Each row comes from the steps of one path. Every step used is in the known rows, and no mark comes twice. Write the path behind each row, first mark first.
Known rows:
C, X: [ 2.59 -0.37  0.99  0.22  0.31 -1.98 -1.42  1.72 -1.03 -1.72  0.18 -0.16
 -0.23 -1.34 -0.10  0.73  1.07 -1.17  3.44  1.76 -0.46 -0.36 -0.28]
X, C: [-0.07 -0.31  0.33  0.22  0.40  3.59  0.51  0.82 -2.02 -0.69 -0.56 -0.23
 -0.93 -1.60  0.18  0.54  1.49 -1.04  3.79  1.59  0.52 -0.25 -0.36]
Y, N: [-1.02 -0.67  2.80 -0.04  1.30  1.33 -0.03  0.97 -1.58 -0.80 -0.51 -1.09
 -0.62 -1.11  0.09  0.82  0.80 -0.45  2.31  1.31  0.95 -0.50 -0.57]
N, Y, K: [ 0.16 -0.99  1.00  1.25 -1.66  0.73  0.15 -0.38 -1.78 -0.60 -0.18 -1.76
 -0.70 -1.32  0.04  0.60 -1.06 -1.36  2.31  2.14  1.85  0.55  0.61]
R, K, J: [ 0.65 -0.47  0.93  0.32 -1.03  1.46  0.11  3.18 -1.39  0.04 -0.16 -0.08
 -0.63 -2.45  0.48  0.37  1.81 -3.46  3.34  2.16 -0.28 -0.58 -0.22]
D, J: [ 0.89 -0.13  0.60  0.37  0.30  1.44 -0.06  2.73  0.55 -0.88  0.33 -1.44
 -0.72 -2.73  0.03  1.40  0.03 -1.81  2.79  1.81 -0.58 -0.76 -0.16]
D, S: [ 0.88 -0.20  0.63  0.55  0.18  1.38  0.19  2.78 -1.80 -0.70  0.40 -1.46
 -0.88 -1.83 -0.01  0.03  0.99 -1.41  2.37  1.86 -0.71  3.46  0.16]
S, D, J: [ 0.99 -0.28  0.85  0.24  0.48  1.41 -0.26 -0.99  0.60 -0.95 -0.26 -2.07
 -0.38 -2.93 -0.33  2.27  0.20 -1.00  2.42  2.18 -0.32  1.07  0.34]
N, X, C, Y: [ 1.75 -1.04 -1.57  1.23 -0.50  4.69  0.30  1.43 -2.73 -3.25 -0.12 -1.68
 -0.78 -1.38 -0.23  1.02  1.66 -1.72  4.49  1.93  1.69  0.92 -0.69]
K, Y, N, X: [-1.48 -0.90  1.56  1.13  1.67  2.75 -0.40  2.88 -1.26 -0.60 -0.23 -2.65
 -0.63 -1.13 -0.34  0.87 -1.18  0.65  2.62  1.53  3.31  0.89 -0.64]
N, Y, K, S, D: [ 0.18 -1.04  1.25  1.40 -0.65  0.69  0.37 -2.10 -1.63 -0.39 -0.73 -2.34
 -0.54 -2.16  0.06  1.89 -0.40  1.85  2.07  2.78  3.25  3.54  1.34]
K, Y, N: [-1.20 -0.72  1.71  0.07  1.93  1.84  0.14  2.75 -1.50 -0.89 -0.42 -1.28
 -0.51 -1.42 -0.12  0.67 -1.11  0.74  2.35  1.67  2.04 -0.14 -1.04]
X, N: [ 0.83 -0.19  0.74 -0.86  0.28  3.47  0.53  1.14 -2.11 -0.25 -0.41 -1.26
 -0.57 -1.42  0.18  0.52  1.42 -0.80  3.12  1.46 -3.82 -0.25  0.17]
S, D, J, K, Y, N, X: [-1.32 -1.13  1.52  1.34  0.62  2.73 -0.55  1.06  0.00 -1.15  0.10 -4.40
 -0.53 -1.32 -1.00  1.94 -1.48  0.03  4.55  2.38  2.83  2.31 -0.45]
X, N, Y: [ 0.67 -0.63 -0.88  0.03  0.14  3.13  0.66  1.30 -2.32 -0.08 -0.25 -2.58
 -0.58 -1.20  0.25  0.30 -0.19 -0.90  3.24  1.48 -2.58  0.27  1.75]
D, J, K, Y, N, X, C: [-2.29 -1.19  0.97  1.40  0.55  4.99  0.17  4.12 -0.20 -1.40  0.42 -3.85
 -1.10 -1.23 -0.30  0.87 -1.41 -1.16  6.09  2.19  3.43  0.62 -1.30]
X, N, Y, K, J: [ 0.13 -1.13  0.85 -0.11 -0.65  2.80  0.31  0.90 -1.47 -0.40 -0.67 -2.76
 -0.57 -2.49  0.32  0.26  0.08 -1.71  3.15  2.28 -0.36  0.85  0.61]
N, Y, K, S, D, J: [ 0.27 -1.17  1.05  1.55 -0.65  0.73  0.21 -0.73  0.74 -0.84 -0.30 -3.65
 -0.69 -3.41  0.13  2.55 -1.74  0.57  2.09  2.99  3.02  3.35  1.35]
S, D, J, K, Y: [ 0.70 -0.49 -0.38  0.46  0.00  2.03  0.28  1.27 -0.44 -0.97  0.41 -2.27
 -0.46 -1.98 -0.86  1.74 -0.81  0.11  4.80  2.78  0.30  1.26 -0.49]
J, K: [ 0.79 -0.23  0.83  0.52 -0.68  1.38  0.36  1.77 -3.05 -0.45  0.34 -0.19
 -0.70 -0.27 -0.34  0.42  2.21 -0.56  5.12  1.68 -0.96 -0.59 -0.34]
C, Y, K: [ 2.41 -1.13  0.68  0.26 -2.11  1.29  0.32 -0.16 -2.50 -3.57 -0.07 -0.54
 -0.43 -1.55 -0.30  1.05  1.08 -1.81  2.68  2.63  0.58  0.10 -1.59]
Y, K: [ 0.37 -0.55  2.61  0.30 -1.58  0.99  0.05 -0.63 -1.53 -0.77 -0.36 -0.45
 -0.72 -1.57 -0.10  0.81  0.72 -1.26  2.29  2.14  0.62 -0.01 -0.92]

Which path is each row?
[ 1.89 -1.47  0.97 -0.18 -0.70 -0.50 -1.23  1.28 -0.70 -1.62 -0.45 -2.73
 -0.23 -2.35  0.21  0.19 -0.18 -2.31  3.80  2.54 -0.48  0.91  0.44]  C, X, N, Y, K, J
[ 2.65 -0.50  0.84 -0.88  0.26  0.17 -1.04  1.42 -1.36 -1.69 -0.20 -1.22
 -0.14 -1.33  0.06  0.37  1.26 -1.36  3.76  1.69 -3.89 -0.23 -0.01]  C, X, N
[ 1.18 -1.45  0.36  1.44 -1.30  4.24  0.38 -2.28 -2.36 -3.40 -0.90 -2.51
 -0.82 -2.26 -0.12  2.25  1.61  0.75  3.69  3.24  4.09  4.38 -0.70]  N, X, C, Y, K, S, D
[ 0.75 -0.25  0.76  0.79  0.19  1.32  0.84  3.76 -3.07 -0.20  0.35 -0.27
 -0.91 -1.04  0.12  0.91  2.62  1.89  5.19  1.86  0.19  0.63 -0.22]  J, K, S
[ 1.21 -1.44  0.24  1.14 -1.24  4.24 -0.09  1.10 -1.84 -3.50 -0.50 -1.74
 -0.83 -2.72 -0.23  0.92  1.87 -2.50  4.51  2.71  3.97  1.42 -1.82]  N, X, C, Y, K, J
[ 0.90 -0.34  0.81  0.46 -0.62  1.43  0.00 -0.49 -0.53 -1.06  0.16 -2.11
 -0.44 -1.73 -0.73  1.80  1.13 -1.17  4.74  2.33 -0.80  1.08  0.17]  S, D, J, K
[ 0.13 -1.44  0.57 -0.06  0.82  3.75  0.71  0.86 -2.79 -3.86 -0.59 -1.19
 -0.63 -1.20  0.06  0.91  1.40 -1.51  3.60  1.91  1.73 -0.06 -1.47]  X, C, Y, N
[ 0.80 -0.28  0.59  0.95  0.15  1.48  0.70  5.12 -0.70 -0.73  0.81 -1.49
 -0.96 -2.22  0.20  1.52  1.28  0.57  5.28  2.24 -0.06  0.32 -0.21]  D, J, K, S
[ 1.24 -1.40  0.13  1.28 -2.42  4.27  0.23 -0.55 -2.38 -3.63 -0.30 -1.85
 -0.82 -1.37 -0.24  1.01  1.03 -2.45  4.05  2.60  2.71  1.34 -1.43]  N, X, C, Y, K
[-1.53 -1.11  1.72  1.31 -0.87  2.74 -0.18  3.10 -1.41 -0.21 -0.07 -2.48
 -0.66 -0.79 -0.01  0.51 -1.51 -2.23  2.70  2.02  2.06  0.73 -0.50]  R, K, Y, N, X
[ 0.30 -0.64  2.60  0.09 -0.44  0.93 -0.21  0.96 -0.90 -0.79 -0.46 -0.46
 -0.70 -2.89  0.04  0.74  1.52 -1.41  2.72  2.28  1.86 -0.01 -1.25]  Y, K, J
[ 2.44 -0.90 -0.78  0.05  0.10 -0.14 -0.87  1.71 -1.59 -1.34  0.01 -2.58
 -0.20 -1.04  0.09  0.18 -0.37 -1.42  3.83  1.76 -2.69  0.47  1.61]  C, X, N, Y
[-1.40 -0.99  1.37  1.48  0.51  2.84 -0.34  4.69 -0.02 -1.09  0.73 -3.89
 -0.75 -1.13 -0.61  1.18 -1.55 -0.68  5.04  2.04  2.54  0.42 -1.03]  D, J, K, Y, N, X
[ 2.00 -1.44  0.95  0.01 -1.79 -0.53 -1.05 -0.29 -1.28 -1.73 -0.25 -2.71
 -0.24 -1.09  0.08  0.09 -1.05 -2.13  3.38  2.34 -1.65  0.85  0.79]  C, X, N, Y, K
[ 0.78 -1.35  0.89  1.09  0.67  2.39 -0.24  1.56 -2.30 -3.35 -0.11 -2.59
 -0.35 -0.94 -0.47  1.28  1.09 -1.13  3.00  1.55  2.08  0.68 -0.84]  C, Y, N, X
[ 1.97 -1.32  0.96  0.35 -0.87 -0.51 -0.56  1.64 -1.31 -1.58 -0.24 -2.80
 -0.52 -1.78  0.53  0.68 -0.67  0.25  3.43  2.58 -0.61  2.04  0.99]  C, X, N, Y, K, S
[-1.19 -0.90  1.60  0.25  0.90  1.84  0.41  3.20 -2.74 -0.94  0.16 -1.33
 -0.60 -0.14 -0.37  0.38 -0.15  0.64  4.69  1.96  1.59 -0.25 -1.35]  J, K, Y, N
[ 0.13 -1.11  0.96  1.07 -0.59  0.65  0.01  1.17 -1.24 -0.43 -0.35 -1.74
 -0.72 -2.54  0.13  0.62 -0.12 -1.50  2.86  2.37  3.08  0.66  0.28]  N, Y, K, J
[ 0.96 -0.33  0.87  0.57  1.38  1.41  0.29  0.99  0.68 -0.69 -0.26 -2.02
 -0.64 -3.65  0.11  2.71  0.50  1.36  2.49  2.38  0.77  2.37  0.58]  K, S, D, J
